What can hang from each mark
z309: z726
z114: z899
z273: z899
z899: z114 z273 z726 z770
z7: z726
z908: z726
z726: z7 z309 z899 z908

Known rows, with every way that one mark hangs from another
z908{z726{z899}}: [ 14.6  -4.1  -2.1 -11.0  38.0  10.8  -4.0 -29.7   3.8 -15.0   0.6  12.3
  -3.7  11.8   9.5 -49.5  71.0  15.9 -11.3  12.8  28.8   9.6]
z114{z899{z726{z7 z309}}}: [ 26.2  -9.0   1.3  -4.8  -6.0 -14.8  -0.1 -48.2  -6.0 -24.1  -5.5   0.2
   1.4 -15.7 -14.2  31.6 -26.9  21.8   0.8   4.3  13.7  -5.0]
z114{z899{z770}}: [  6.0 -19.2 -27.7   2.2  -5.6  -6.4   4.5 -46.9 -20.3 -64.8  -7.6  17.6
  12.5  -3.5  -2.5 -20.6  13.8  33.8  17.3   9.1  21.4 -18.4]
z273{z899{z114 z726{z309 z908} z770}}: [ -6.1 -10.8 -23.5  24.9 -34.5 -21.6  11.7  71.6  21.1   5.4   2.9 -40.7
  -4.7   2.2  13.2   5.2 -26.5 -23.2   1.9  42.0 -68.4   4.9]
z309{z726{z7 z899{z770}}}: [ -0.4  12.0   7.2   0.5  23.2  -1.3  28.2  -7.6  11.8   3.1 -20.9  20.2
  16.7   8.2   4.6   1.1 -16.9 -27.3  15.9 -22.1   5.0  -8.5]
z899{z114 z273 z726{z908} z770}: [-11.4 -15.1 -47.2  35.7 -37.5   6.8  12.3  54.7 -15.9  -5.3  16.8 -29.3
   4.8  -2.4   5.3   1.1 -31.9  -1.0  15.5  63.0 -36.6 -22.3]
z114{z899}: [  9.9 -18.4 -22.1  -8.2  26.5  -3.2  -6.7 -58.5 -19.3 -71.7  -5.4   5.7
  -4.4   5.3  -0.9 -38.9  35.4  35.9   0.6   5.3  21.2  -8.9]
z908{z726{z7 z309}}: [ 20.2  -4.7   2.4 -21.6   4.4   5.5 -30.9 -10.6  18.0   1.3   6.9   9.3
   0.1   6.4  -4.4  13.6  23.0  13.0  -6.0  -2.8  16.3  17.0]
z309{z726{z899}}: [ -0.4   8.0  -2.7  -2.8  47.2 -12.4  20.8 -17.7   3.7 -27.8 -12.5   9.5
  -2.1   9.4  15.8 -57.5  35.6 -23.4  -2.1  -6.7  13.5  -5.3]
z114{z899{z273 z726{z309 z908} z770}}: [ -5.3 -12.8  -5.5  15.3 -52.0 -31.5  12.3 -25.2 -16.2 -13.0   8.8   9.3
  15.3 -30.1 -19.2  19.7 -40.5   6.9  19.4  36.7  13.5 -15.0]
z899{z273 z726{z7 z309} z770}: [  5.0  -7.0 -24.0  13.4 -43.5  -0.5  10.8  38.2  -9.6  12.3  10.6   8.4
  12.7 -18.9   0.1  40.8 -42.9  13.6  16.3  25.5  52.6 -14.7]
z273{z899{z726{z7 z908} z770}}: [-12.9  -8.1 -18.1  11.6   9.5  20.5  -6.0  61.1  28.2   2.8 -13.9  -4.0
   0.9  35.8  11.3  11.6 -28.1 -15.0   8.5  31.2 -46.4   7.1]
z726{z309 z899{z114 z770}}: [  5.6   1.8   3.4  12.3 -25.7 -19.7  30.3   4.1  -4.8  15.4   3.8 -19.8
   1.5 -24.2  12.6  -9.1  15.5  12.1   1.0  -6.6  -7.5  -1.2]
z309{z726{z7 z899{z114 z273} z908}}: [-15.2  14.7  16.1   5.3  33.5   0.5  27.1   6.2   9.1  29.7  -4.8 -32.7
  -6.6  14.3  -5.0   9.6 -44.4 -49.2  -4.5  -7.2 -39.3   5.3]
z908{z726{z7 z309 z899{z273}}}: [ 14.5   3.8  28.3 -16.0  10.4   1.0   3.9 -21.6   6.2  37.6   8.8   8.1
   0.4  -8.1  -6.7  18.1  12.0   7.9 -13.5  -9.0  73.9  21.1]
z7{z726{z309}}: [ -8.5   8.8 -16.3 -20.6   0.6   2.5 -53.3  15.9 -13.6 -44.5   7.7  10.3
 -14.5   2.7   1.7 -39.2  48.2 -12.8 -19.5 -48.2  -0.3  -3.2]
z899{z114}: [  6.0 -15.2 -43.2   8.6  16.2  11.5  -6.3  19.3 -11.7 -44.1   7.4 -33.1
 -13.8  13.2  18.5 -40.5  35.9  23.1  -6.5  18.4 -23.9  -8.0]
z7{z726{z309 z899{z770} z908}}: [-29.6  24.2  33.6 -14.3 -14.8  -3.2 -33.2   4.0   0.2  14.2  -4.0  23.0
  -2.9  -3.3  -7.7 -23.6  32.2 -34.2  -9.2 -61.5 -46.8   6.1]
z726{z309 z899}: [  2.6   3.4  21.0  -8.4  18.2 -13.3   6.1 -18.6   0.2   2.7  -0.4   6.3
 -10.3  -9.4  15.8 -43.4  60.5  20.0 -13.4 -17.0  27.3  11.0]
z908{z726{z7 z309 z899}}: [ 22.3   6.7  34.7 -22.0  19.1   1.5  -7.3 -33.5  19.9  29.5   0.2  11.0
  -2.0   1.1  -3.5   8.1  31.0   8.5 -14.4 -18.8  25.4  24.3]
z309{z726{z7 z899 z908}}: [-14.8  18.1  35.2 -12.1  54.4   4.5   2.3 -17.8  27.1  17.5 -21.2   7.4
  -2.0  26.5   0.2 -14.5  -0.2 -42.7  -1.8 -23.6 -51.7  12.4]
z7{z726{z309 z908}}: [-25.7  13.6   6.0 -22.7   1.1   4.6 -69.2  15.2  -0.5 -22.8   4.7   8.9
 -16.8  12.6  -5.3 -36.4  43.7 -29.1 -20.6 -48.1 -57.1   9.0]

Rows
[ 8.2 -2.9  0.1 -2.7  4.2 21.7 15.2 -8.5 -1.0 21.0  3.2 20.6 17.4  4.8
 -4.0 17.2 -2.1 10.3  8.3  8.3 69.8  3.5]	z908{z726{z7 z899{z273 z770}}}
[-32.0  22.1  31.3 -18.7   7.3   0.2 -32.0   4.9 -13.2  12.8   8.5   7.0
 -17.9  -1.2  -8.0 -32.2  33.0 -33.8 -26.8 -54.9   0.4  12.3]	z7{z726{z309 z899{z273} z908}}
[-11.5   9.7  41.8  -0.7   3.5  -1.3  11.8   5.7   5.6  59.9   6.9 -35.4
 -14.6  -3.2  -3.9  25.6 -21.0  -5.3 -15.3 -19.1 -25.8  22.7]	z726{z7 z309 z899{z114 z273} z908}
[  5.8 -11.5 -33.3  11.0 -18.8 -12.3   3.0  28.9 -17.9 -17.3  19.9  -2.4
  -4.4 -18.5  11.1 -17.4  11.0  18.7  -1.0  39.9  59.9 -12.6]	z899{z273 z726{z309}}
[ -7.4  21.1  16.8 -21.6  16.1  -1.2 -30.5  -6.5 -13.0 -14.2  -0.2   9.6
 -15.9  -3.2   3.1 -43.7  57.3 -17.3 -28.2 -65.0   9.8   6.3]	z7{z726{z309 z899}}
[ 22.1 -10.1  -5.0   4.4 -37.3 -17.8  12.0 -37.4  -7.7 -16.9  -6.1  13.0
  16.9 -24.9 -17.2  49.5 -48.2  19.4  18.4   7.7  14.8 -14.9]	z114{z899{z726{z7 z309} z770}}
[ 18.3   6.2  28.1 -12.4 -11.8  -0.7   4.1 -23.2  18.4  37.5  -2.1  24.1
  15.6  -9.4  -6.6  26.9  11.4   6.5   3.9 -14.4  26.6  15.3]	z908{z726{z7 z309 z899{z770}}}
[ 11.9 -17.1 -34.4  14.6 -21.1   6.1  22.9 -22.2 -27.9 -32.4  -2.7   9.5
  18.3 -11.0 -15.4  40.2 -58.9  24.4  22.6  31.9  57.0 -28.0]	z114{z899{z273 z726{z7} z770}}
[ -7.4  -3.9 -13.0  11.9 -10.1  26.3 -16.1  30.9  12.7   6.3  -5.5  11.2
   9.3  17.8   0.1  15.4 -21.0   2.0  17.7  29.5 -57.7  -8.9]	z899{z726{z7 z908} z770}
[ -4.2  -8.0 -26.6  18.7   0.0  25.0  -3.4  44.5  -5.7  10.2  11.2 -42.4
 -11.4  14.9  -0.6  23.8 -43.9  -1.8  -2.1  42.4 -45.7  -7.1]	z899{z114 z273 z726{z7 z908}}
[-25.8  25.3  39.7 -24.6  16.7  -0.1 -44.2  -6.6   1.8   6.5  -1.7  10.4
 -19.0   5.1  -5.0 -41.2  52.0 -33.3 -27.3 -64.3 -46.9  16.6]	z7{z726{z309 z899 z908}}
[  1.7   7.9  -6.8   7.2  33.0  -0.4  39.9   6.5  -5.7   7.9  -4.2 -33.3
  -3.9   3.6   4.3   6.8 -40.3 -34.6  -4.1  -7.9  17.8  -5.8]	z309{z726{z7 z899{z114 z273}}}
[ 12.0  -5.0 -17.3   8.6 -34.9  -0.8  -1.0  27.1   5.3   6.0   2.1  13.1
  10.9 -12.3   3.4  32.5 -23.0  14.5  15.5  14.9   4.9 -11.0]	z899{z726{z7 z309} z770}
[  9.2 -10.0 -32.3  16.0 -41.7 -15.2   2.9  27.3  -5.1 -17.2   8.3  13.0
  11.2 -20.5  11.5  -7.0   9.3  17.3  15.5  33.5  12.8 -18.2]	z899{z726{z309} z770}
[  8.3  -3.5  23.7  -6.6  -5.9 -12.6 -15.0 -47.4   7.9  -1.5  -6.2   0.4
  -1.7  -5.5 -22.4  34.4 -31.1   6.9   0.7   4.0 -44.0   6.5]	z114{z899{z726{z7 z309 z908}}}
[-21.4   7.0  30.7  -6.4  41.4  26.3  -2.8  -4.1   3.5  32.2  -3.8   3.0
  -9.9  22.7   1.4  -8.3  10.6   5.4  -9.6 -11.9   3.8  17.1]	z726{z7 z899{z273} z908}
[ 10.7  -7.7 -14.6  -0.7  15.0  -2.8  -1.9  46.9  20.6  -5.6  -4.8 -15.2
 -13.4  15.3  16.7  10.1  -9.3  -2.3 -11.8  13.0  14.9  14.6]	z273{z899{z726{z7 z309}}}
[ -4.7 -11.8 -10.5  12.1 -20.9   8.3   8.2 -22.4 -14.4 -11.1  -4.1   9.8
  15.2  -1.2 -21.7  43.2 -64.0   9.1  22.0  31.0   0.2 -16.8]	z114{z899{z273 z726{z7 z908} z770}}
[  9.7   6.4  18.9   5.9 -19.3  -4.8  24.9   3.6   4.8  39.8  -4.7 -19.4
   3.8 -15.5   4.0  31.9 -17.4   8.4   1.3 -25.9 -16.2   5.2]	z726{z7 z309 z899{z114 z770}}
[  5.6  -3.7  17.1   2.7 -36.9 -16.0  -2.5 -37.8   6.8   4.4  -8.7  12.5
  15.0 -15.0 -25.8  51.7 -52.6   4.8  18.6   7.7 -42.0  -3.7]	z114{z899{z726{z7 z309 z908} z770}}
[ 12.2  -9.6 -34.5  26.2 -55.6  -4.5  23.2  51.7 -13.7  18.9  16.8 -29.7
   9.1 -25.2  -1.7  56.7 -66.4   6.2  13.3  31.3  18.1 -18.8]	z899{z114 z273 z726{z7 z309} z770}
[ -8.9   4.7 -11.4   2.3  38.5 -13.6  32.9  -6.5 -10.7 -22.7  -2.6   4.7
  -0.8   1.5  11.8 -48.2  16.5 -24.0   0.5   2.3  62.2 -10.5]	z309{z726{z899{z273}}}
[ 18.8   1.0  14.4 -17.7  44.3  26.8  -7.6 -29.6  13.6   8.8  -5.2  10.6
  -1.5  21.2   2.0  -9.8  39.2  13.4 -11.5  -5.0  20.8  16.5]	z908{z726{z7 z899}}
[-11.5   3.6  26.8 -18.2  10.2   6.8 -37.1   2.5  22.8  18.4  -1.4   5.2
  -9.4  15.2  -1.0   6.3  15.7   6.1  -6.5 -20.7 -49.7  22.0]	z726{z7 z309 z908}
[-14.1   1.4   6.6  14.8  -0.2   6.7  14.7   7.6   2.7  14.1  -3.2 -20.0
  -0.7   6.7  10.6 -23.8  17.6   1.1   3.7   5.7 -69.4   0.2]	z726{z899{z114 z770} z908}
[-11.4  -4.3 -13.4  11.2   3.2   7.0  28.4   6.3 -22.0  -5.5   2.6  15.7
   6.7  -5.4  15.4 -33.7  26.5  23.2   8.4   9.8  69.9  -9.9]	z726{z899{z273 z770}}
